Each row was made from one path, in order. Every step used is in the known rows, and no mark comes twice. Write each row's path.
Known rows
F/N/Z: [-0.36 -3.12 -1.96  0.76 -0.23  1.00 -1.51  1.87  1.10 -3.25 -1.84  0.19
  0.93 -1.87 -0.97 -2.71 -1.22  0.47  0.86  0.74  1.48]
Z/L/X/N/T: [ 0.06 -1.44  3.22  0.76  2.83  1.15 -1.13 -1.30 -0.07  2.00  3.33 -3.24
  2.18 -0.59 -0.24  0.02 -2.97  0.01  0.50  0.38  0.97]
Z/L/F: [-2.67  2.31  1.83 -1.70 -0.16 -2.32 -2.80 -1.99 -0.72 -0.45 -1.86  0.78
 -0.78  1.84 -0.17 -1.19  1.64 -3.42 -1.10  0.10 -3.25]
A/N/T: [-0.83 -1.23 -0.30  1.38 -0.53  1.06  2.05  0.00  1.34  2.72  1.93  2.78
 -0.34 -0.76  5.46  1.67 -0.65 -0.51 -0.79  2.37  3.89]
D/A: [-1.39  1.51 -3.23 -1.27 -1.13 -0.94 -1.70  0.29 -1.92 -2.74 -2.12  5.09
 -2.49 -2.44  2.50  3.81  1.42  2.06  1.29  0.25  5.31]
F/N: [-4.07 -2.76 -1.85 -1.10 -2.81  0.39 -2.80  2.02  1.24 -3.77 -4.84  2.31
 -1.10 -0.85 -1.66 -1.52 -2.43  1.60  1.72  2.25  1.28]
L/N: [-1.84 -0.64 -2.36  0.26 -3.49 -3.39 -2.14 -2.13  4.33 -2.44 -3.93  0.68
 -1.74  0.23 -1.80  0.79 -1.51  2.42 -1.54 -0.07  0.38]
Z/L/X/N: [ 0.15 -1.77  1.78 -0.05  3.38 -1.29 -2.37 -1.95  0.25 -0.08 -1.41 -1.88
  2.45  1.76 -4.64  0.09 -5.07  2.13  2.17  0.34  0.58]
N/Z/L: [ 1.86  1.73 -0.50  1.44  1.88 -1.94 -1.35 -0.65 -1.79 -3.70  0.14 -1.24
  2.47 -2.01  0.22 -1.88  0.18 -4.17 -1.32  0.39 -0.45]
F/N/Z/L: [-1.22 -0.60  0.26  1.54  1.35 -1.15 -3.06  1.68 -0.88 -3.71 -1.12 -0.98
  1.62 -2.01 -0.74 -3.59 -1.37 -2.61  0.73  0.26 -0.77]
D/A/N: [-1.76 -0.50 -2.28  0.63 -0.07 -1.86  0.11  1.04  0.21  1.15 -2.25  7.78
 -1.94 -0.38  5.00  5.15  0.02  3.14  2.33  0.36  6.29]
L/X/N/Z: [ 4.11 -3.59 -0.31  0.39  3.89  0.82  0.09 -1.98  1.58  0.31  0.99 -2.88
  4.14  0.67 -3.99 -0.61 -3.47  3.47  1.27 -0.55  2.64]
X/L/N/T: [-1.92  0.98  0.47  3.12 -2.72 -2.65 -1.26 -4.18  2.76 -0.44 -1.01 -2.15
 -0.07 -0.80  0.59 -0.64 -0.39  0.40 -4.47  1.53  1.86]
A/N: [-1.37 -1.68 -1.69  0.80 -0.51 -1.66  1.03 -0.27  2.12  0.23 -2.92  4.63
 -0.16  0.86  1.75  1.80 -2.14  1.32  0.32  1.84  3.57]
Z/L/N: [-2.38  1.38 -0.33  1.57 -2.15 -5.39 -3.51 -2.00  2.38 -2.77 -3.44 -0.20
 -0.95 -0.64 -1.60  0.14 -1.64 -0.66 -1.62 -1.12 -2.08]
T/N/Z/L: [ 3.03  1.29 -1.18  0.69  1.44  0.15  1.61 -1.03 -3.66 -1.90  0.11  0.73
  0.77 -2.64  1.16  1.41  1.60 -2.44 -3.11 -0.98 -0.10]
N/T: [-0.34  0.38 -0.79 -0.57 -1.84  2.06  0.48 -0.95 -0.10 -0.94  1.94 -0.03
 -0.76 -3.01  2.91  0.25  0.21 -2.66 -1.82  2.01  2.26]
D/N/T/L: [ 4.29  4.70 -0.28  2.01 -1.91  2.44  4.38  2.59 -1.78 -1.38  1.82  1.26
 -3.31 -2.64  3.46  3.81  4.18 -0.82 -2.75 -0.93  1.93]
T/L/X: [ 4.25  2.99 -2.96 -2.71  0.90  1.46  4.52 -0.43 -0.21 -0.46  0.43 -0.52
 -0.13  2.86 -4.37 -0.04 -0.49  0.21  1.01 -1.34 -2.29]
Z/L/F/N: [-5.63 -0.58  2.51 -1.10 -1.26 -1.07 -5.09  1.38  0.52 -0.76 -4.02  1.22
 -1.50  1.64 -0.98 -2.60  0.20 -1.44  1.25  0.36 -3.78]
T/L/X/N: [ 2.58 -0.07  0.48 -0.77  1.69  0.38  1.26 -0.02 -0.35  0.02  0.00 -2.45
  0.76  2.25 -5.92  1.26 -3.46  3.95  1.37 -1.06  0.46]
D/A/N/T/L/F: [ 0.00  2.79  1.08 -1.13 -0.64  1.42  2.71  1.89 -1.76  4.88  3.37  3.89
 -4.02  1.64  5.60  3.80  5.60  0.58 -0.68 -2.16 -0.09]
T/N: [ 0.63 -0.67 -2.83 -2.27 -2.53  1.72  3.31 -1.60 -2.18 -1.21 -2.84  4.54
 -2.48 -1.49  1.02  4.55  0.54  1.75 -2.69  0.22  2.41]
Z/F/N/T/L/X: [-0.30  0.04  1.14 -2.45  0.24  3.98  4.28  2.05 -1.33  4.39  3.33 -3.26
  1.13  1.79 -1.21 -1.77  0.75 -0.66  4.32  1.07 -3.75]

Write each row's path
[-1.40 -2.22 -0.12  0.24 -1.67 -1.93 -0.14 -1.48  1.16  1.00  0.26 -3.15
  1.81 -0.45 -0.02  0.51  0.62  0.40  0.66  1.60 -1.27] | L/N/Z/F
[ 1.91 -1.27 -2.74  1.57 -1.35 -1.84 -0.77 -1.85  3.88 -2.18 -1.00 -1.40
  0.54 -0.97 -1.43 -0.65 -0.35  1.54 -2.15 -1.34  0.39] | L/N/Z
[-1.33 -3.09 -0.26 -0.60 -0.55  1.46 -1.84  1.14  1.77 -0.44 -1.37  0.35
  0.38  0.72 -0.99 -3.33  1.18  0.45  0.64 -0.51 -1.57] | L/F/N/Z
[-1.78  0.62  1.10  1.86 -1.81 -2.18 -2.36 -1.42  1.60 -0.69  1.05 -2.12
 -1.30 -2.34  2.43 -0.21  0.33 -2.36 -2.56 -0.36 -1.44] | Z/L/N/T
[ 3.23  0.39 -1.68  2.00  6.03 -1.17  1.14 -0.56  0.47  2.93  2.16  2.62
  2.93  1.62  1.99  0.62 -0.56  0.64  3.79 -1.84  0.78] | D/A/N/Z/L/X
[-7.18 -3.53  0.81 -2.16 -2.81  0.22 -2.04  2.16 -0.99 -0.22 -3.47  0.54
  0.14 -0.36 -0.28 -1.15 -1.55  0.30  4.20  4.03 -0.35] | Z/F/N
[ 1.28  0.26  1.22 -1.28  0.96 -0.05  0.53 -2.19 -2.27  1.26  0.23  1.01
 -0.14  0.55  1.60  0.67  3.71 -2.39 -3.36 -2.43 -3.27] | T/N/Z/L/F
[ 4.20  1.46 -0.87 -0.27  1.83  2.99  6.45  0.72  0.85  4.26  3.69  0.08
  0.21  2.54  0.68  0.46 -0.08 -0.03  1.25 -0.79 -0.74] | A/N/T/L/X
[-3.29  0.25  0.70 -2.44 -3.09  1.24 -1.07  3.02 -0.28 -0.76 -3.01  1.30
 -3.28  2.22 -2.45 -1.78  1.49  0.66  0.61 -1.16 -4.03] | T/L/F/N
[-5.59 -2.33  0.76 -2.48 -2.60  0.52 -3.10  1.23  2.15 -0.30 -3.88  2.01
 -2.30  1.96 -0.93 -2.21 -0.36  1.08  1.36  0.57 -1.59] | L/F/N
[-2.88  0.53  2.07 -1.64 -3.06  2.92  2.18  4.27 -4.03  1.08  2.53 -2.37
 -1.50 -1.65  1.29 -0.70  2.50 -2.33  1.27  2.32 -2.03] | Z/F/N/T/L
[-4.76 -0.84  3.57 -0.55 -1.33  1.79 -3.43  1.43 -0.05  1.52  1.07 -0.18
 -1.62 -0.49  2.67 -2.81  1.26 -3.42  0.12  0.67 -3.07] | Z/L/F/N/T
[ 0.93 -2.73 -0.05 -0.84  2.01 -0.05 -1.09 -2.19  2.01  0.70 -1.52 -0.58
  1.88  2.00 -4.78  1.13 -4.89  4.51  2.00  0.61  2.63] | L/X/N
[ 1.88  1.87  2.10  2.01  1.57 -1.41 -1.27 -0.74  1.10  0.40 -0.21  1.19
 -0.18  1.06  2.36  0.61  4.43 -1.92 -1.90 -2.03 -2.11] | D/N/Z/L/F
[ 1.85  0.73 -1.01 -1.82  0.34  4.27  3.40  2.14 -0.08  1.42  2.51 -1.81
 -0.15  1.45 -1.79 -1.99 -0.20  0.36  2.01 -0.60 -2.34] | F/N/T/L/X
[ 1.38  0.19  0.05  2.76  3.28 -2.79 -0.11  0.45 -0.31 -0.91  0.34  1.02
  2.19 -0.45  2.43 -0.74 -1.19 -2.79 -0.46  0.45  0.99] | A/N/Z/L
[ 0.93  3.37  1.81 -2.57 -2.13  2.63  2.26  0.47 -1.67  1.68  2.88 -0.76
 -2.94  0.96  1.28  0.09  4.76 -3.01 -2.97 -0.89 -3.47] | N/T/L/F
[ 0.98  2.79 -1.83  0.00 -3.96 -3.02  0.72 -0.14  1.42 -2.71 -2.46 -0.29
 -2.95  0.57 -3.13  1.01  0.61  1.60 -2.76 -1.87 -1.82] | T/L/N
[ 1.57  2.07  1.66 -0.13 -0.97  1.76  1.24  2.24 -3.43 -0.94  2.95 -3.09
 -1.42 -2.11 -0.11  2.12  0.16  0.18 -2.48 -0.19  1.80] | X/N/T/L
[-5.18 -0.83  3.12  0.69 -2.10  1.38 -2.07 -1.23  1.03  1.57 -0.67 -0.44
 -0.64  1.05  1.24 -3.03  0.82 -0.59 -1.26  2.07 -0.11] | X/L/F/N/T
[ 1.24 -0.97  1.78  2.05  3.10 -2.44 -3.65 -0.10 -1.94 -3.32  0.00 -2.90
  3.26 -2.05 -1.38 -0.81 -2.31 -1.07 -1.27  0.06  1.50] | X/N/Z/L
[ 0.63 -2.71  1.43 -0.63  1.64  2.79  0.36 -1.71  1.11  2.62  3.33 -2.48
  1.65 -0.23 -0.60  1.05 -2.95  2.40  0.88  0.91  2.94] | L/X/N/T
[ 4.05  1.67 -2.50  1.43 -1.04 -1.93  1.28  0.11  1.03 -2.87  0.17 -2.40
 -0.14 -0.87 -2.51 -0.01  1.46  0.98 -3.10 -2.61 -1.56] | T/L/N/Z
[ 1.58  0.83 -0.47  3.35  3.52 -2.69 -0.78  1.23 -1.67 -0.50  0.63  3.49
  1.22 -1.62  4.57  1.56  0.67 -1.08  1.07 -1.07  2.98] | D/A/N/Z/L
[ 2.10 -1.67  2.25 -1.39  2.46  1.30  2.69  0.10 -2.68  3.05  3.36 -5.82
  4.20  1.35 -3.12  0.44 -0.16  1.92  2.94  0.39 -1.24] | T/L/X/N/Z/F
[ 3.78  2.05 -1.83 -0.10  2.25  2.45  5.31  1.19 -0.83  5.21  4.38  2.51
 -0.77  1.43  3.22  2.79  2.01  1.79  2.61 -1.88  1.26] | D/A/N/T/L/X
[ 4.17  0.78 -1.70  0.23  4.21 -0.11  0.60 -2.64  0.39 -0.14  1.45 -2.34
  4.16  1.58 -2.25 -2.71 -1.59 -2.33  1.60 -0.69 -2.28] | N/Z/L/X
